Known rows, with every way that one mark hangs from another
(marovu nomug): [ -3  14 -31  -9   5  -5 -14 -11   0  -7  21  53   7  -5  -7  -3 -14   7
   7  -3  16  14 -48]
(nefu (marovu (nomug fasemar)) (tutam (refo gimosi))): [-11  -5   5  26   7   7 -47 -23  -5 -39 -26 -16 -46   7   4  29 -15   6
  -1 -31  -6 -20  40]
(tutam (nefu (marovu nomug)) (refo gimosi)): [  0   7  15  -4  12 -21 -40   6  -2  17  -9   1  -4   1  -3 -30  24  -5
  -1  18   7 -20  25]
(gimosi (refo (nefu (marovu (nomug fasemar)))) tutam): [  8 -24  36  -8  31  -9  11   0   4 -14  29  11   0   3   7   4 -40  14
   6  13  -1  -8 -13]
(refo (tutam (nefu marovu))): [  2  -2 -13   0 -15   3  17  20  -2  24 -11 -22  16  -2  -6  -4  21  -7
  -4   7  -8  -4  24]
(tutam (refo gimosi (nefu (marovu nomug)))): [ -7   3  13 -11   0 -17 -13   1   1  -4  -5  -5  -2   8   3 -10  10  15
   1  20  -2 -36  -6]
(tutam (nefu marovu) (refo gimosi)): [  6   8  24   1  -4  -7 -19   7  -4  22 -21 -21   2  -2  -2 -23  46 -26
  -8   1  -5   4  39]
(zopo (nomug fasemar marovu)): [  0 -15 -30  -3 -11  28 -22 -42  -5 -31  13  61 -27  -4  -4  57  -9  -5
   6 -84  -1  62 -20]
(refo gimosi (nefu (marovu nomug) tutam)): [-12  -3  -3   6 -11   8  11   5   4  -2 -20 -36 -27   6   1  13 -22  30
  -1  18  -5 -19   3]
(nefu (marovu nomug)): [ -6  -8  -7  -6   8  12 -30 -19   0 -13   9  62  24   1  -1  27 -22  15
   9   8   5   4  -6]
(nefu (marovu nomug) (tutam refo)): [ -5   8   1  17  22  22 -42 -16  -3 -15 -38  42  20  -2  11   6 -10  20
   5  15  10 -10  34]
(refo gimosi (tutam nefu)): [  5  25 -34  -1 -34 -24  35  31  -3  34   2 -75 -48   0 -19 -31  50 -27
 -12 -10  -4  -3 -19]
(refo gimosi (tutam (nefu marovu))): [  1   6 -12   2 -32  -7  22  24  -2  27  -8 -68 -31   7 -13  -3  37 -18
 -10  -2 -18 -14  22]
(nomug fasemar): [ -2  -6 -15   8  -6   6   0 -21  -4 -24  18  22  -4  -9  -4  23 -12 -18
   2 -57   0  37 -27]
(nefu (tutam refo)): [  4  30 -11  19   3  18  -6  -6  -4  -3 -40  13   5 -12   6 -18  19  -7
  -4 -12  10  25   6]
(gimosi refo tutam): [ 23  26   8  -4  13   2  16   4   0  13  21  18  -8  -5  -4 -25  16 -23
  -3  10   5  40 -35]
(zopo nomug): [  7  23 -34 -19 -19  10 -11 -17   3  24  21  50   0  -2  -5   5  16 -10
   4 -19   8  58 -43]
(tutam nefu): [  8  12  -9  -4  -1  -6  12  11   0  34   6  14  24 -18  -6 -30  18 -21
  -1  -3  15  37 -17]
(tutam (nefu marovu)): [  3 -10  13  -3   2  12  -5   4   0  27  -6  21  42 -10   1  -1   7 -11
   0   6  -1  26  25]
(nefu (marovu (nomug fasemar))): [-11 -27  -4   3  11   8 -37 -30  -2 -38  19  48   9   1   0  47 -41   9
  10 -30  -1   2   2]
(fasemar nomug): [  1  15 -17   5 -14 -12 -12 -20   3 -35  35  26  24   1  -7   3 -22  -3
   1 -16  14  32 -28]
(gimosi (refo (nefu marovu) tutam)): [  9   8  14  -9 -11   2  38  22  -2   4 -16 -32  -7   6  -2   6  20  22
  -4  25 -16 -23  -1]

Rows
[  5  -4   8  -8   5 -15  -2  13   6  32  30 -14 -10   5  -4 -26  -1 -20
  -1  24   4   2   4]	(refo (gimosi (tutam (nefu (marovu nomug)))))
[ -6  16   0  19   4  10 -39 -12  -2 -16 -37  -7 -29   8   2   7   6  11
  -2   6   0 -17  31]	(nefu (marovu nomug) (tutam (refo gimosi)))
[-12 -24  -8  23  13  25 -29 -27  -2 -36 -13  24  -3  -1   6  49 -52  20
   8 -28   0   3  24]	(nefu (marovu (nomug fasemar)) tutam)
[  8  -2  20  -7  35 -10 -21  10   2  29   9  36  46  -6  10 -49  -1 -14
   3  35  18  -4  23]	(gimosi (tutam (nefu (marovu nomug)) refo))
[ -7   1 -12  -6 -43  -4  46  18   1   2  -6 -75 -32  15  -8  18  24   4
  -9  -2 -27 -28  -8]	(refo gimosi (nefu marovu) tutam)
[ -3  23 -34  -8 -45 -22  65  26   2  12   7 -79 -50   8 -14  -9  32  -5
 -11  -9 -13 -17 -51]	(refo gimosi nefu tutam)
[ -2 -17  29  12  27   9  -2  -3  -2 -23 -23  -7 -14  -3   8  23 -46  43
   6   6   1 -16  19]	(gimosi (refo (nefu (marovu (nomug fasemar)) tutam)))
[-12 -17  19  -3   3 -19 -14  -9  -1 -29   2 -18 -19   8   4  11 -10   9
   2 -20  -6 -35   1]	(tutam (refo gimosi (nefu (marovu (nomug fasemar)))))
[ 11  -5  15  -3  -7  -1  22  14   4  37  17 -34  -4   1  -3 -20  19 -42
  -8   9  -9  25  19]	(refo (gimosi (tutam (nefu marovu))))
[  7  -3  29  -8   9   7  23   5   3  11  -1  11  50  -3  16 -22   9 -15
  -2  23  -1   4   3]	(gimosi (tutam (refo (nefu marovu))))
[ -9 -25 -18   1   3 -14  -6   8  -2  -4   9 -13  -5   1  -5  15 -19   9
   3 -16   0 -29  17]	(refo (tutam (nefu (marovu (nomug fasemar)))))
[ -5  -7 -14  -8 -26   7  43  14   1   5  -8 -30  15   5   0  16   6  14
  -3  10 -15 -19  -9]	(refo (nefu marovu) tutam)
[ -8  -1 -13  14  11  28 -25 -16   0 -14 -23  35  11   0   5  27 -32  25
   6  12   7   5  18]	(nefu (marovu nomug) tutam)
[ 12  -4  31 -18  28  -5  16  12   5   7  20  22  12   2   6 -16 -21  20
   6  52   5  -8 -18]	(gimosi (refo (nefu (marovu nomug))) tutam)
[ 10  17   8 -10   7  -8  38  12   3  17  13   7  34 -10   9 -52  19 -21
  -3  14  12  13 -40]	(gimosi (tutam (refo nefu)))
[ -1   4  23  -5 -12  -3  10   1   0  -2 -16 -25   0   5   4  -6  32  -6
  -6   3 -13 -13   9]	(tutam (refo gimosi (nefu marovu)))
[  7  13  -5 -10 -22 -15  59  15   7  22  33 -47 -22   0  -5 -28  14 -27
  -8   0  -3  19 -54]	(refo (gimosi tutam) nefu)
[ -4 -26  24  -5  28  -7  -1  -7   3 -19  22  19  30   0  16  -4 -35   3
   6   1   4 -20  -5]	(gimosi (tutam (refo (nefu (marovu (nomug fasemar))))))
[ -4  -3 -24  -7  -1 -11  -3  18   0  20   0  -5  10   2  -6  -8  -1  13
   2  22   6 -27  10]	(refo (tutam (nefu (marovu nomug))))
[-10 -14   6  25  25  20 -45 -27  -5 -42 -32  29   1  -3  12  30 -31  16
   5 -25   5  -9  41]	(nefu (marovu (nomug fasemar)) (tutam refo))
